Each row was made from one walk, in order. Every step used is in the known rows, and no mark comes twice. Write each row's walk.
Known rows:
fino-tigu-sezive-pege-piba: [ 0.275  3.226  2.540 -0.077  0.806 -0.345 -0.747  0.047 -1.657  0.035
  0.172  0.663  0.287 -1.268 -1.567  1.020  0.761  0.075  0.261  0.275
  0.601  1.834]
tigu-bagu-zikudu: [ 0.214  1.774  0.517 -0.224  1.564 -0.006 -0.953  0.302 -1.876 -0.231
  1.133  0.382  1.774 -0.978  0.276  5.228  2.560  0.338  0.733  1.480
  0.706 -0.254]
bagu-fino-tigu-sezive-pege: [-0.327  3.063  2.094 -0.781  0.863  0.202 -0.152 -0.497 -2.149 -0.002
  0.615  0.570  1.816 -1.870 -0.948  0.508  1.343  0.646  0.881  0.130
  0.351 -0.500]
tigu-sezive-piba: [ 0.382  3.124  1.480 -0.449  1.589  0.153 -0.250 -1.270 -1.631 -0.556
  0.748  0.391  0.683  0.009 -1.751  1.883  0.917 -0.087  0.209  0.730
 -0.160  0.804]
pege-piba-sezive-tigu-fino-bagu: [ 3.213  1.385  2.586 -0.091  0.285 -1.551  0.547  1.009 -1.432  0.250
  0.176  0.966  1.366 -1.010 -1.000  2.447  2.064  0.031  0.244  1.883
  0.753 -0.594]
sezive-tigu-fino-bagu-zikudu: [ 0.978  1.593  1.965 -0.586  0.710 -0.449  0.591  0.941 -2.061 -0.487
  0.648  0.416  1.950 -1.013 -0.218  2.820  3.586  0.831  0.246  1.674
  0.751 -1.063]
fino-tigu-sezive: [-0.391  3.268  1.540 -0.172  1.121 -0.145 -0.039  0.098 -1.806 -0.738
  0.998  0.592  0.895 -1.490 -1.442  2.080  1.909  0.802  0.552  0.881
  0.079  0.725]
piba-sezive-tigu-fino-bagu-zikudu: [ 1.121  1.680  1.860 -0.324  0.426 -0.883  0.136  1.187 -1.382  0.191
  0.567  0.604  2.078 -1.174 -0.690  3.800  3.193  0.414  0.287  1.709
  0.885 -1.483]
sezive-pege-piba: [ 1.188  2.287  1.768  1.341  1.107 -0.136 -0.808 -0.659 -1.586  0.293
  0.300  0.640  1.093 -0.128 -0.927  1.903  0.822 -0.502  0.164  0.790
  0.439  0.988]
sezive-pege-piba-bagu: [ 1.627  2.153  1.717  2.081  1.139  0.222 -0.066 -0.779 -1.798  0.208
  0.083  0.823  0.705  0.272 -0.507 -0.513  0.639 -0.587  0.047  0.656
 -0.406  1.274]
zikudu-tigu-sezive-pege-piba: [-0.228  2.570  2.462 -1.576  0.788 -0.082 -1.523 -0.900 -1.751  0.123
  0.280  0.612  0.372  0.297 -1.630  1.263  0.627 -0.350  0.428 -0.080
  0.358  0.829]
tigu-sezive-piba-bagu-fino: [ 1.000  2.835  1.618 -0.573  1.607  0.857  0.833 -1.906 -2.348 -0.491
  0.521  0.778  1.453 -0.156 -0.837 -2.460  0.685 -0.165  0.556  0.528
 -1.067 -0.165]
sezive-pege-piba-bagu-tigu-fino: [ 1.075  2.376  1.410  0.064  0.513 -0.101  0.317 -0.055 -2.265  1.241
 -0.463  0.770  1.910 -0.630 -0.440 -2.916  1.303 -0.270  0.191 -0.005
  0.526 -0.403]
sezive-tigu-fino-bagu: [ 2.282  1.249  2.087 -0.178  0.710 -0.901  1.301  0.670 -2.059 -0.534
  0.717  0.484  1.605 -0.885 -0.498  2.902  3.082  0.960  0.364  1.834
  0.361 -1.143]
piba-bagu-tigu-sezive: [-0.927  3.411  1.361 -0.382  1.179  0.803  0.512 -1.085 -2.345 -0.450
  0.852  0.423  2.032 -0.801 -0.821 -0.895  1.463  0.316  0.606  0.380
 -0.973 -0.275]
bagu-fino-tigu: [ 0.539  2.120  1.141  0.827  1.189 -0.022  0.302  0.009 -2.292 -0.166
  0.912  0.979  2.580 -1.947 -0.308 -0.476  2.216  0.761  1.009  0.997
  0.353 -0.313]
zikudu-bagu-tigu: [-0.238  1.193 -0.202  0.527  1.377  0.214 -0.573 -0.748 -2.108  0.230
  1.331  0.685  2.673 -0.597 -0.245  2.351  2.132  0.646  0.799  0.540
  0.889 -0.810]
piba-sezive-tigu-fino: [ 1.742  2.550  0.614  0.389  0.846 -1.256  0.599  0.311 -0.448  0.270
  0.695  0.765  1.575 -0.503 -0.721  3.691  2.573  0.077  0.120  1.265
  0.308 -2.390]
pege-piba-sezive-tigu-bagu-fino: [ 3.143  1.926  1.352 -0.119  1.308 -0.984 -0.212 -0.069 -1.035  0.337
  0.665  1.135  1.913 -1.299  0.556  2.741  1.249 -0.486  0.919  1.550
  0.359 -1.453]
pege-piba-sezive-tigu-fino: [ 2.530  2.629  1.279  0.290  0.771 -1.436  0.290  0.356 -0.418  0.427
  0.240  1.104  1.241 -0.495 -0.847  2.271  1.914 -0.472 -0.042  1.301
  0.566 -1.355]
fino-tigu-bagu-zikudu: [ 0.016  1.921  0.482  0.370  1.333 -0.335 -0.862  1.489 -1.928 -0.063
  0.906  0.566  1.443 -1.977  0.314  3.517  2.844  0.836  0.838  1.245
  1.184  0.817]
fino-tigu-sezive-piba-bagu: [ 0.601  3.197  1.507  0.886  1.406  0.117  0.719 -0.173 -1.901 -0.431
  0.333  0.739 -0.003 -0.558 -1.375 -2.206  0.960  0.324  0.193  0.334
 -0.598  2.159]
sezive-tigu-bagu-zikudu: [ 0.762  2.196  0.458  0.423  1.711 -0.249 -0.366  0.467 -1.196 -0.513
  1.173  0.380  1.365 -0.754  0.877  5.113  2.797  0.313  0.502  1.396
  0.346 -0.661]

Which walk is each row?
[ 1.750  1.355  0.752 -0.690  1.552 -0.067 -0.079 -0.466 -2.394 -0.163
  1.162  0.666  2.538 -1.396  0.552  3.463  2.073  0.516  1.342  1.541
  0.324 -1.728] -> tigu-bagu-fino
[ 1.391  1.591  0.581  0.681  1.300 -0.791 -0.149  1.267 -1.981 -0.125
  0.979  0.624  1.091 -1.788  0.070  3.747  2.358  1.010  0.932  1.367
  0.787  0.665] -> fino-tigu-bagu
[ 0.466  1.143  1.875 -1.127  0.537 -0.170 -0.020  0.836 -2.732 -0.182
  0.632  0.460  2.365 -1.235 -0.827  2.991  3.349  0.852  0.532  1.769
  1.132 -0.658] -> tigu-fino-bagu-zikudu
[ 1.359  2.308  1.447  1.226  1.026 -0.639 -0.867 -0.331 -1.046  0.308
  0.588  1.054  1.523 -0.523 -1.371  2.523  0.944 -0.710  0.313  1.454
  0.329  0.491] -> pege-piba-sezive
[ 0.892  0.815  0.536 -0.953  1.291 -0.510 -0.922  0.268 -2.104 -0.035
  1.085  0.552  1.171 -0.235  0.023  4.051  2.222  0.559  1.129  0.991
  0.539 -0.393] -> zikudu-tigu-bagu
[-0.123  1.267  2.087  0.473  1.003  0.345 -0.590  0.214 -2.686 -0.574
  1.021  0.413  2.254 -1.030 -0.719  3.164  2.639  0.608  0.599  1.813
  0.479  0.792] -> fino-bagu-zikudu
[ 1.072  0.668  0.761 -1.720  1.281 -0.204 -0.643 -0.259 -2.580  0.110
  1.057  0.789  2.300 -0.806  0.478  2.061  2.210  0.559  1.611  0.910
  0.525 -1.695] -> zikudu-tigu-bagu-fino
[ 1.903  2.783  1.449  1.818  1.176 -0.925 -0.202 -0.263 -0.378  0.025
  0.631  1.040  1.160 -0.320 -0.779  2.307  1.171 -0.702  0.028  1.384
 -0.062  0.125] -> pege-piba-sezive-tigu
[-0.477  1.885  1.622  0.681  0.934  0.540 -1.344 -0.353 -1.918  0.558
 -0.085  0.889  0.827  0.733 -0.362 -2.012  1.207 -0.662  0.211 -0.103
  0.176  1.544] -> sezive-pege-piba-bagu-zikudu-tigu
[ 0.369  2.518  0.676  1.865  1.547  0.529  0.508 -0.766 -2.210  0.386
  0.279  0.597  1.918 -0.089 -0.542 -3.465  1.017 -0.116  0.368  0.239
 -0.455  1.103] -> sezive-piba-bagu-tigu
[-0.640  2.265  2.685 -1.487  0.700  0.360 -0.049 -0.358 -3.083 -0.545
  0.999  0.173  2.535 -1.749 -1.386  1.653  1.825  0.887  0.988  1.120
  0.096  0.219] -> fino-bagu-tigu-sezive
[ 2.317  1.778  0.716 -0.172  1.678 -0.343  0.655 -0.384 -1.677 -0.475
  1.220  0.638  2.188 -1.171  1.155  3.296  2.300  0.483  1.058  1.428
 -0.063 -2.085] -> sezive-tigu-bagu-fino
[ 1.146  2.714  0.800  1.847  1.265 -0.732  0.028 -0.302 -0.373 -0.134
  1.092  0.705  1.487 -0.271 -0.693  3.914  1.860 -0.147  0.193  1.313
 -0.331 -0.982] -> piba-sezive-tigu
[-0.688  2.257  3.046 -1.266  0.465  0.397 -0.548 -0.460 -2.924  0.045
  0.623 -0.099  2.262 -1.550 -1.437  2.154  1.323  0.682  0.838  0.491
  0.403  0.372] -> fino-bagu-tigu-sezive-pege
[ 0.335  2.309  1.628 -1.591  1.397  0.742  0.207 -1.778 -2.487 -0.237
  0.423  0.900  1.168  0.462 -0.908 -3.876  0.812 -0.068  0.841 -0.098
 -0.874 -0.139] -> zikudu-tigu-sezive-piba-bagu-fino
[-0.331  2.497  1.469 -1.470  1.326  0.050 -0.875 -1.092 -1.822 -0.316
  0.656  0.534  0.430  0.637 -1.804  0.640  1.035  0.000  0.491  0.109
  0.023  0.962] -> zikudu-tigu-sezive-piba
[ 0.853  2.323  0.440  0.514  1.406 -0.681 -0.869  0.670 -0.500  0.111
  1.066  0.518  1.500 -0.859  0.399  6.086  2.431 -0.080  0.514  1.445
  0.474 -1.026] -> piba-sezive-tigu-bagu-zikudu
[ 0.173  1.665  0.798 -1.272  1.251  0.104 -0.065 -0.768 -2.261 -0.438
  1.336  1.042  1.888 -1.620 -0.471  1.776  2.008  1.182  1.082  0.564
  0.668 -1.082] -> zikudu-bagu-fino-tigu-sezive
[ 1.833  0.776  1.959 -0.734  0.535 -0.610  0.693  0.573 -2.779 -0.207
  0.685  0.473  1.974 -1.120 -1.071  3.222  2.889  1.008  0.617  1.901
  0.703 -0.944] -> tigu-fino-bagu
[ 1.033  2.885  2.584 -0.696  1.035  0.740  0.166 -1.812 -2.288 -0.064
  0.174  0.851  1.355 -0.486 -0.668 -1.802  0.242 -0.527  0.552  0.342
 -0.734 -0.303] -> tigu-sezive-pege-piba-bagu-fino
[ 1.710  2.192  1.471  1.822  1.356  0.149  0.406 -0.740 -1.950 -0.376
  0.486  1.047  1.011  0.035 -0.484 -0.900  1.133 -0.381  0.177  1.255
 -0.722  1.154] -> pege-piba-bagu
[ 0.150  1.318  2.042  0.318  0.790  0.149  0.032  0.127 -3.105 -0.114
  0.935  0.324  3.043 -1.577 -0.774  1.104  2.152  0.825  1.012  1.338
  0.424  0.458] -> fino-bagu-tigu
[-0.480  3.472  2.272 -0.164  1.066  0.821 -0.846 -0.998 -1.762 -0.108
  0.146  0.581  0.630 -0.063 -0.917 -0.026  0.757 -0.662 -0.020  0.282
 -0.360  1.178] -> tigu-sezive-pege-piba-bagu-zikudu
[-0.679  3.551  2.325  0.370  0.826  0.472 -0.730  0.129 -1.834  0.046
 -0.109  0.772  0.271 -1.055 -0.938 -1.730  1.028 -0.176  0.053  0.043
  0.124  2.289] -> fino-tigu-sezive-pege-piba-bagu-zikudu
[-0.748  3.594  1.497 -0.846  1.405  0.438 -0.379 -1.103 -2.020 -0.028
  0.572  0.289  1.782 -0.695 -1.564 -0.245  0.889 -0.023  0.445  0.144
  0.143  0.624] -> bagu-tigu-sezive-piba
[ 1.129  1.966  0.994  1.068  1.425  0.679  0.969 -1.347 -2.411 -0.399
  0.953  0.954  2.504 -0.540  0.081 -1.324  1.792  0.201  0.826  1.145
 -0.967 -1.208] -> piba-bagu-fino
